Each row was made from one path, in order. Every step used is in the known rows, and no mark comes twice. Write each row's path.
Known rows
P D: [  7  14   7  25  -1 -22  -4  12   3  -9   8 -18  -2  -4   6   4  -1 -10
  -6  -2  -7   2   5  -5]
N Z U E: [-11   1 -12 -24   8   5  12   1 -10 -21   9  -8   0  -1   2 -11   1  11
   8   7  -9   2   0   0]
U E N: [  0  -2   5  11  20   7  11  -5  21  -9  12 -10   8  -1   7   3  -1   5
   5   9   1 -18 -12 -18]
N Z K D: [ -3  -4 -10  14  -8   0  -6   1 -18  -5  -5  10 -12  11 -18  -9   0  -2
   8   0  -3  18  -6   2]
F Z K D: [  9  -8  -1   2  -3   6  -5   2 -12   6   2   8 -17   4  -3  -7   2  -5
   0   1  12  14   0  -3]
U Z P D K: [-16   3   3  -6   4 -22  -2   2   4   6 -11   3  12 -15   0  20 -11   8
  -6  12 -15  -1  -1  11]
Y Z P D: [  1   7   6 -15   0 -24  -4  10  12  -3   9  -8  -1  11  -3  12  12  -6
   9 -11   8  -6   5   5]
K Z U E N: [ -7 -10  11 -16  22   2   9  -4  16  -4   6  20  20  -8  13   0  -9  23
  14   2  11 -15  -9 -12]
K D P: [  7 -18  -1  31 -10   8 -16   4   0  11 -28  11  -4 -14  -5   3  -6  -5
 -17  -6  -6  -5 -11   3]
Z K D P: [  0 -12  -5  18 -10  11 -10   5 -10   7 -16  24  -7 -14  -5   9 -18  -3
 -10  -9  -3   3 -15  17]
Z N: [  0   3  -4  -6   6  -3  -5  -6  15  -7  -4 -20  -3  -3  -8  -3 -11  -1
  -1  -4  12  -2   2   4]
U E N Z P: [-18  -5   5  -6  14  14   9  -8   2 -11   3  -1  14  23  -5  -6  12   7
  23   8   4 -10  -2 -14]
F Z: [ 13   0   1  -1  -1   0  -1  -2  -6   4   4 -20 -12   6   2 -15  19  -9
 -13   6   2  -1  11 -16]
Z Y: [ 10   4   2 -11 -12   6   5  -3  12 -10   8 -20  -8  -4   1  -4 -14  -6
  -7   2  -2   1   3  -2]
D K: [  6  -2 -18  12  -7   3  -3  -3   9  11  -4 -19  -1 -14  -4   2   6 -13
 -22   7 -19  -9  -8   3]
P Z: [ 13  16  11  11  -5 -22  -6   2   4  13   4 -14  -5   0  14   3   8  -7
 -11  -4   2  -1   2  -1]
F Z P: [  3  -2   8 -22   0   8  -6  -4  -5   5  -3 -13  -5  15   2  -9  18  -5
  -3   1  15  -3  14  -4]
E N: [ 11   4   4  21   5   5   4  -5  15  -3   5 -14   4   8  -4   4   8  -3
   2   2   0 -13  -3 -19]
D P: [  3  -5  -3  16 -10   7  -7   1  -2   5 -14  -3  -1 -13   0   2  -2  -8
 -23  -4 -12 -12  -5   4]
Y Z U: [ 12   2 -13 -35   1  -3   7   1   9  -7  11 -13  -9  -1  -7   7   8   3
   3 -10   3  -8   0   5]
E N Z F: [ -1   4  -3  15   1  15   3 -10   3  -9   9 -11   9  21 -20 -11  13  -6
  23   0   7   5  11 -14]
D P Z K: [  0  13   5   6 -11  -8  -4   5 -14  17   2  17  -3 -10  15  11  -7  -7
 -15 -12  -4   4  -5  21]
F Z U E N: [  3  -2   1 -21  21  21  21  -4   1 -11  20  -3   5   4  14  -6   8  12
  12  11   9  -6   7 -18]

Which path is each row?
[-14   5 -10  11 -10  -9  -4   7 -13   4  -4  -3   8   8  -7  -2  15 -14
   0   6 -21   9  10   9] | N Z P D K
[ -5  -9   7 -10   6 -15 -16  -7  18   6 -14   5   7  -6  -3 -11 -10   8
  -2  -5  19  -5  -1   0] | K Z N
[  4 -17 -12  -1 -11   3  -7   4  -2  10  -9  27 -13  -8 -12  12  -5  -3
  -4 -13   0  -2 -19  16] | Y Z K D P
[  9  -3   5  11 -12   0  -9  10 -12  20 -20  27   1 -14  12  11  -9   4
  -7 -14   0   7  -1  20] | K D P Z U
[  7   7   9  18 -12  -9  -9   4  -5  21 -10   4   0  -9  16   6   4  -8
 -22  -9  -9  -5   0   9] | D P Z
[ -3   5   4   5  -5  -7 -10  -2   2  16 -14   8   3  -9   9   3 -10  -3
 -11 -11   6   2   4  18] | D P Z N
[  1  -2  -3 -34  15  10  12   1  -5 -10  14 -11  -5  -7  17 -10   3   8
  -1   9   5  -1   7  -5] | F Z U E
[  6  -4  -2  10  -2   0  -8   3   1   0  -2   7 -11  -4  -8   7 -14  -2
   1  -5   7   7 -12   7] | Z K D
[-11  -2  13 -29   8  -9  -6  -9   6  -3 -16  -4   3  -2  -5  11 -10  19
  -2   4   6 -11  -5   2] | U Z P
[  0   7 -13 -13  -5   6   6   1 -17 -15   2 -12  -4   7 -10 -11   8   2
   4   0  -9   7   9   0] | N Z U
[  3 -16  -4   9 -10  16  -9   3 -22  13 -13  26 -13  -6  -1  -6  -2  -5
 -12  -2   2  11  -1   7] | F Z K D P
[-19 -18  -7  24   5  24   7  -1 -15  -4  -6  40   6   3  -6  -2  -8   7
  14   5  -9   4 -16  -2] | U E N Z K D P
[  3   0  -4 -13   5   4  -3  -7   3  -2   0 -20 -10   5  -2 -17   7  -3
  -2   4  18   5  16  -6] | F Z N
[-21   5  12  11  14  -4  10   6  -1 -17  11   5  18  22   3  -1   9   6
  28   8  -2   1   6 -13] | U E N Z P D
[-13  -1  -3   5  14  16   9  -9   9 -13  16  -9  13  12  -8 -13   5   2
  26   8   6   0   2 -13] | U E N Z F
[  1  -8   6  22  -6  -6 -18   3   3  23 -28  23   0 -11   5   4 -13   1
  -5 -12  12   8  -1  18] | K D P Z N
[-13   5  -5  24  -3   1   5   2  -5   3   1   5  17  19 -10   3  19 -11
  13  10 -18   5  11  -5] | E N Z P D K
[ -2  -1  -3   1  -4 -21  -4  11   2  11  -1  16  15 -23  10   5  -6   0
 -10   0 -14   4   2  10] | P D K Z U
[  1   2  -4 -11 -18   7   7  -5  -6 -16   6 -17  -9  11 -11 -18   0  -6
  -2   8 -11  12  11  -8] | N Z Y
[  4  -3  -8 -30  21  10  22  -3  21 -12  24  -1   5   2   2  10   6  15
  20  -1   7 -18 -10 -10] | Y Z U E N
[  5  21   7  -1  -4 -19  -1   4  -4  11  16  -1  -7   0  13   9  -3  -5
  -2  -9   5   8  -3  13] | P Z K
[ -8   6   3 -20   7 -14   4  -7  -3  -9   3   1  -5 -11  -6  12 -20  18
  -5   6  -1   1 -12   3] | U Z K
[ 13  15  15  -9 -15 -12   3   0   8   5  12 -13  -6  -1  15  -1  -8  -6
  -6  -1   2   9   7   2] | P Z Y
[  1   7  -8   0   2  15  15  -4 -10 -16   8  -3   6  17 -12  -6  13   5
  17   3  -6   3   9 -14] | E N Z U
